Known rows, with every step that occurs
negivo, nuko, vamul, gata, budi: [ 0.262  2.387 -1.087  0.005  3.369 -4.914  2.139  2.601  1.003 -0.651
  1.671 -0.179  1.585  1.111 -0.148 -0.342 -1.373 -1.353  0.686 -1.816
  1.374  0.016]
gata, gosul, kurem: [ 2.299 -3.713  0.105 -0.379 -3.524  3.594 -1.347 -2.817 -0.413 -2.536
  1.813  1.279 -0.373  0.260 -1.867 -0.071  2.135 -1.488  0.601 -0.334
 -1.227  0.762]
gosul, kurem, negivo: [-0.950 -2.158  0.488 -1.523 -3.000  3.602 -3.066 -1.102  0.564 -2.999
 -2.157 -0.557 -1.580  0.686  0.657 -1.303  0.109 -0.075  2.959  2.194
 -0.731  0.149]
nuko, negivo, gata, vamul: [ 0.098  3.055 -0.075  0.364  0.909 -0.667 -0.744 -5.367 -0.688 -2.435
 -0.049  1.566 -1.878  1.104 -0.451 -0.179 -2.279  1.349 -0.470  2.147
  0.658  0.219]
gata, gosul: [-0.907 -2.270  1.203  1.223 -1.519  2.910 -1.713 -0.740 -0.182 -3.156
  1.426 -1.114  0.763 -0.529 -0.354  1.199  1.523 -0.494  0.105 -1.196
 -0.494  0.408]
tuli, budi, gata, gosul, kurem: [ 2.708 -1.378 -1.686 -0.415 -1.647  5.004  1.062  2.648 -1.133  0.830
 -0.157 -0.847 -1.229  0.733 -3.077  0.275  2.836 -1.090  0.358 -0.424
 -0.680  1.514]
fosu, gata, budi, tuli: [ 0.432 -1.063  0.440 -2.764 -1.007  3.152 -3.181 -2.282  0.376  5.792
  3.264  0.042  2.226  0.884 -0.484 -0.259 -2.204  1.039  4.290 -1.547
  0.901 -1.049]
gosul, gata, budi, tuli: [ 0.168 -1.497  0.134 -0.316 -0.522  2.957 -4.670  4.500 -0.681  8.062
  3.130 -1.429  4.495  0.592 -2.579 -1.950 -3.196  0.692  4.275 -2.185
  0.676 -0.557]
gosul, kurem, negivo, gata, vamul: [ 0.726  1.456 -0.380 -1.054 -0.232  0.991 -1.088 -6.235 -1.138 -3.127
 -4.005  2.391 -2.507  1.313  0.329 -0.166  2.201  0.072  0.151  2.851
 -0.360 -0.324]
gosul, gata: [-0.574  0.947  0.153  1.083  1.139  2.300 -3.334  7.035 -0.390  2.777
  1.592 -1.124  2.039 -0.936 -2.565 -2.252 -0.515 -0.715 -0.092  0.598
  0.766  0.669]
tuli, budi, gata, vamul, nuko, negivo: [-0.505  3.151 -0.692  0.338  1.003 -1.683  4.758  2.463  0.869  1.028
  0.340 -1.355 -0.916  0.522  2.688  0.435 -5.527  1.613 -0.922  0.376
 -0.304  0.582]
budi, gata, gosul, kurem, negivo, nuko, vamul: [ 0.907 -1.142 -0.189 -0.298  0.251 -2.148  5.349  0.878  0.015 -0.082
 -4.930 -0.075 -2.178 -0.635 -2.704  0.805  5.372 -0.538 -0.429 -0.800
  0.331 -0.535]
gosul, gata, vamul, nuko: [ 0.285  2.308  0.429  1.393  1.775 -2.669  1.944  3.687  0.255  1.754
  1.068  1.525  2.088 -1.217  3.109 -0.608 -1.632 -0.998 -2.799 -0.149
 -0.832 -0.639]
gata, gosul, kurem, negivo, nuko, vamul: [ 0.618 -2.991  0.974 -0.391 -0.702 -3.041  5.480 -3.793  0.696 -1.525
 -3.476  0.451 -1.601 -0.462 -1.994  0.824  3.564 -0.420  0.326 -0.500
 -0.172  0.190]
fosu, gata, vamul, nuko, negivo: [-0.564  1.921  0.330 -1.277  0.468 -2.198  3.446 -5.223  1.365 -0.468
  1.451  1.823 -1.356 -0.376  2.400  0.450 -4.874  1.327 -1.875  1.546
  0.009 -0.628]
negivo, nuko, vamul: [ 0.577  1.220  1.503  0.725  1.232 -5.287  4.123  1.329  2.202 -0.632
  1.095  0.276 -0.361 -0.794  1.019 -0.384  0.855 -0.827  0.373 -1.019
  0.686  0.496]
kurem, gosul, gata, vamul, nuko, negivo: [-2.312 -0.242  0.464  1.371  1.111 -1.777  3.140  1.354 -0.717  1.335
  1.165  0.073 -0.058 -1.604  1.578  1.640 -4.945  1.617 -3.048  0.149
 -0.464 -0.276]
vamul, nuko, negivo: [-1.970 -0.007  1.130  0.376 -1.843 -1.489 -0.432 -0.170  2.311 -0.082
  2.751 -1.508  0.190 -0.977  3.414 -1.211 -5.252  1.138  0.113  0.575
 -0.684  0.315]
nuko, vamul: [ 0.503  1.852  0.853  0.216  0.994 -3.461  0.432  1.393  1.716 -3.787
  2.484  0.031 -1.381  0.693  0.370 -0.637 -2.456  0.714  0.279  0.923
  0.501  0.270]
nuko, vamul, gata, gosul: [ 0.303  0.303 -0.466  0.805  2.667 -3.786  0.929  2.345 -0.656 -3.651
 -0.121  0.388 -0.451  0.578 -1.981  1.391 -0.355  0.955 -2.522 -0.151
  0.693 -0.136]
fosu, gata: [-0.301  1.350  0.584 -2.043  0.399  2.561 -1.707 -1.493  0.784  0.271
  1.577  0.571 -1.018 -0.698 -0.096 -0.261  0.919 -0.333 -0.047  1.591
  0.999  0.061]
nuko, vamul, gata: [ 0.565  3.287 -0.621  0.083  3.687 -5.484 -0.358  5.650  0.698 -2.972
  0.840  0.724 -1.313  1.080  0.189 -0.659 -3.112  0.990 -1.369  1.464
  1.315 -0.143]
negivo, nuko, vamul, gata: [ 0.575  2.745  0.064  0.616  3.851 -7.178  2.884  5.621  1.063 -0.278
 -0.432  0.967 -0.163 -0.078  0.731 -0.470 -0.053 -0.445 -1.387 -0.253
  1.503  0.034]
tuli, budi, gata, gosul, kurem, negivo: [-0.418 -2.461 -1.115 -1.115 -1.672  5.843  0.914  1.081 -1.147 -0.180
 -4.885 -2.666 -1.616  0.816 -2.508  0.798  2.831  0.381  1.621  0.686
 -0.630  1.043]
gosul, kurem: [ 2.304 -1.211 -0.014 -0.985 -3.170  2.527 -2.798  0.156  0.822 -1.729
  2.925  1.404 -1.160  0.709  0.347 -1.960 -0.077 -1.665  1.942  1.026
 -0.860  0.774]
negivo, gata, gosul, kurem: [ 2.658 -2.331 -0.744 -0.009 -2.659  3.003 -2.749 -5.609 -1.269 -0.177
  0.000  1.499 -0.652  0.045 -2.750 -0.428  5.168 -1.261 -0.651  0.547
 -0.833  0.911]

Rows
[-0.579  2.957 -0.316  0.625  0.327 -1.999  2.238  2.264  0.774 -0.723
  0.724  0.179 -1.277 -0.118  3.109  0.070 -4.652  0.974 -1.537  0.191
 -0.247 -0.993]  budi, gata, vamul, nuko, negivo
[-1.079  0.154  0.427  1.628  2.561  1.472  1.289  4.263 -2.396 -0.788
  0.663  1.040 -0.390 -0.873 -0.237  2.260 -0.828  0.018 -2.238  0.004
  0.152 -0.214]  kurem, gosul, gata, vamul
[ 0.211 -0.494  0.196 -0.595 -1.284  1.829 -5.903 -2.223 -0.308  6.149
  2.120 -1.124  3.041  1.008  0.291 -1.100 -0.589  1.131  4.331 -1.771
  0.491 -0.496]  negivo, gata, budi, tuli
[-1.438  1.873  0.143  0.795 -0.880 -2.070 -2.215 -3.536  1.240  2.649
  0.413 -1.280  0.135 -1.085  2.129 -1.530 -0.951  1.230 -1.255  1.446
 -0.048  0.592]  vamul, nuko, negivo, gata
[-0.582 -0.783  0.107 -0.660 -1.791 -0.914 -3.780 -4.001  0.680  7.993
  2.255 -1.577  3.075  0.352  1.599 -1.341 -3.695  2.289  3.150 -1.605
 -0.013 -0.680]  vamul, nuko, negivo, gata, budi, tuli
[-0.835  1.568  0.085  0.835  0.900 -2.493  2.226  1.234  0.456  1.357
  1.512  0.625  0.777 -0.667  0.523 -1.105 -5.822  0.943 -1.885  0.980
 -0.205 -0.215]  gosul, gata, vamul, nuko, negivo
[ 1.084  0.407 -0.533 -1.116  1.632 -3.405 -2.230  3.359  0.259  3.113
  2.628  0.074  2.234  2.254 -0.316 -0.566 -5.416  2.206  3.215 -1.545
  1.173 -1.236]  nuko, vamul, gata, budi, tuli
[-0.482 -1.427  0.620 -1.182 -0.173  3.378 -0.227 -4.119 -0.503 -0.937
  0.629  0.229 -0.165 -0.916 -2.220  1.713  3.344 -0.275 -1.229 -0.040
  0.448 -0.005]  fosu, gata, gosul
[-0.493 -0.228 -0.265  1.380 -0.282  3.864 -2.011  4.996 -1.132 -1.355
 -0.337 -1.747 -0.123 -0.750 -1.278  1.219  3.644 -0.601 -0.764 -1.681
  0.159 -0.437]  budi, gata, gosul
[-0.832  1.255  0.859  0.472 -0.668 -2.849  2.388 -2.334  1.566 -2.306
  2.183  0.822 -0.643  0.046  3.812  0.000 -6.264  1.148 -0.763  0.617
 -0.805 -0.272]  gata, vamul, nuko, negivo
[ 0.781  0.638 -0.552 -0.884  2.332 -5.802  3.355  3.101  0.682 -0.524
 -3.740  1.293 -1.615  0.440 -0.405 -0.865  0.838 -0.220 -0.292  1.151
  0.907 -0.160]  gosul, kurem, negivo, nuko, vamul, gata
[-0.960 -3.202 -0.497 -1.216 -1.268  2.746 -1.914 -0.485 -1.263 -3.338
 -4.239 -0.040 -1.152  0.699 -1.687  0.434  1.530  0.244  0.357  1.495
 -0.470 -0.255]  vamul, gata, gosul, kurem, negivo
[ 0.383  3.875  0.065  1.052  1.061 -2.242  1.883  5.099  0.668 -0.826
  0.239  1.161 -0.099 -0.742  6.107  0.592 -0.193 -0.924 -2.350 -0.946
 -0.879 -1.551]  budi, gata, vamul, nuko
[ 0.441  1.508  0.051 -0.502 -0.528 -2.320  0.977 -5.681  0.113 -0.344
 -3.255  2.321 -0.721 -0.270  4.726 -0.146  1.995 -0.415 -1.768  1.672
 -1.666 -0.818]  gosul, kurem, negivo, gata, vamul, nuko
[-0.806 -3.382  0.493 -0.385 -0.864  0.230  1.998  0.013 -0.535  0.001
 -5.247  0.079  0.201 -0.948 -0.728  0.565  4.941 -1.558  0.624 -0.691
 -0.039  0.087]  vamul, gata, gosul, kurem, negivo, nuko
[ 1.983 -2.711 -0.971 -0.334 -3.117  2.734 -2.195 -7.505 -1.157 -0.103
  0.155  0.955 -1.707  0.458 -4.609 -0.819  2.086  0.095 -0.488  1.251
 -0.445  1.139]  nuko, negivo, gata, gosul, kurem
[ 0.520  4.220 -0.407  0.796  1.986 -1.732  4.657  5.358  0.712  1.251
 -0.111 -0.492 -0.004 -0.136  5.762  0.993 -1.141 -0.330 -1.654 -0.784
 -0.958  0.073]  tuli, budi, gata, vamul, nuko
[-1.744 -0.919  0.480  0.675  2.767 -4.379  3.913  1.152 -0.455 -1.952
 -4.841 -0.742 -0.178 -0.544 -1.598  2.137  2.692  0.631 -1.621 -0.733
  0.940 -0.404]  kurem, negivo, nuko, vamul, gata, gosul
[-0.530  1.039 -0.760 -2.264  0.399  3.808 -1.976 -3.910  0.751 -0.354
  3.610 -0.432  0.935  0.681 -0.915 -0.222 -0.478 -1.145  1.831 -0.159
  0.967 -0.053]  fosu, gata, budi
[ 0.073 -1.823  0.955 -0.778 -2.164  2.549 -4.417  0.786  0.626  3.544
  3.945 -1.078  3.159  1.284  1.173 -0.804 -3.663  0.867  5.605 -2.568
  0.100 -0.668]  gata, budi, tuli
[ 0.662  2.527 -0.001  0.934  2.360  0.759 -0.003  4.030 -1.160 -0.484
  0.927  1.791  0.850  0.215 -1.505 -0.678 -1.933 -0.631 -0.915  0.913
  0.443 -0.109]  gosul, gata, vamul
[-2.853 -1.633  0.677  0.843 -0.571  3.016 -3.421 -4.986 -1.337 -1.416
 -4.587 -2.470  0.093 -0.782 -1.411  1.288  5.246  0.815 -0.337  0.690
 -0.013  0.145]  kurem, negivo, gata, gosul
[-0.325 -2.652 -0.054 -0.398 -1.179  3.312  4.705  1.739 -0.488  3.263
 -5.800 -2.548 -0.480 -0.813 -1.406  0.964  6.128 -1.484  1.745 -1.306
 -0.214  1.286]  tuli, budi, gata, gosul, kurem, negivo, nuko
[-1.313  0.485  0.783  1.867  2.081 -2.114  3.000  4.103 -0.863  1.551
  0.780  0.884  1.282 -2.222  4.256  1.972 -0.615 -0.308 -3.930 -0.868
 -1.070 -0.740]  kurem, gosul, gata, vamul, nuko
[-0.906 -4.410  0.641 -1.039 -3.364  4.549 -1.515 -3.600 -0.442 -3.784
 -3.141 -0.740 -1.120  0.298 -1.497  0.368  2.053 -0.066  1.759  1.072
 -1.133  0.143]  gata, gosul, kurem, negivo
[ 2.650 -1.834 -1.037 -0.111 -2.377  4.502 -1.463  2.383 -1.192 -0.969
  0.237  0.725 -1.469  0.170 -2.678 -0.098  3.920 -1.656 -0.350 -0.714
 -0.666 -0.080]  budi, gata, gosul, kurem
[ 0.371 -0.018  0.173  1.320  2.858 -5.211  4.085  2.215 -0.295 -1.419
 -1.279  0.628  0.327 -0.570 -1.569  1.555  2.254 -0.447 -2.363 -1.545
  0.896  0.024]  negivo, nuko, vamul, gata, gosul
[-0.538 -0.769  0.369  1.360 -0.472  2.046 -3.230 -3.854 -1.237 -0.499
 -0.689 -0.811  0.710 -0.893 -1.466  0.852  4.815 -0.120 -1.252 -0.284
  0.008  0.635]  negivo, gata, gosul
[-0.835  1.542 -1.168 -0.044  1.544  0.732 -3.588  3.450  0.250 -2.212
  2.900 -1.241  1.899  1.563  0.615 -0.736 -2.882 -0.988  1.817 -0.760
  0.745 -0.034]  vamul, gata, budi
[-0.591  1.770 -0.876  0.282 -0.057  2.390 -4.966 -3.584  0.243  0.158
  2.462 -1.787  1.861  0.910 -0.043 -1.186  1.392 -1.105  2.009 -0.416
  0.433  0.569]  negivo, gata, budi
[ 1.852 -2.589 -0.763 -0.005 -3.248  0.145 -0.496 -7.420 -0.329  1.619
  0.273  1.008 -0.550 -0.675 -1.557 -0.648  1.941 -0.146 -2.100  0.496
 -1.324  0.737]  vamul, nuko, negivo, gata, gosul, kurem
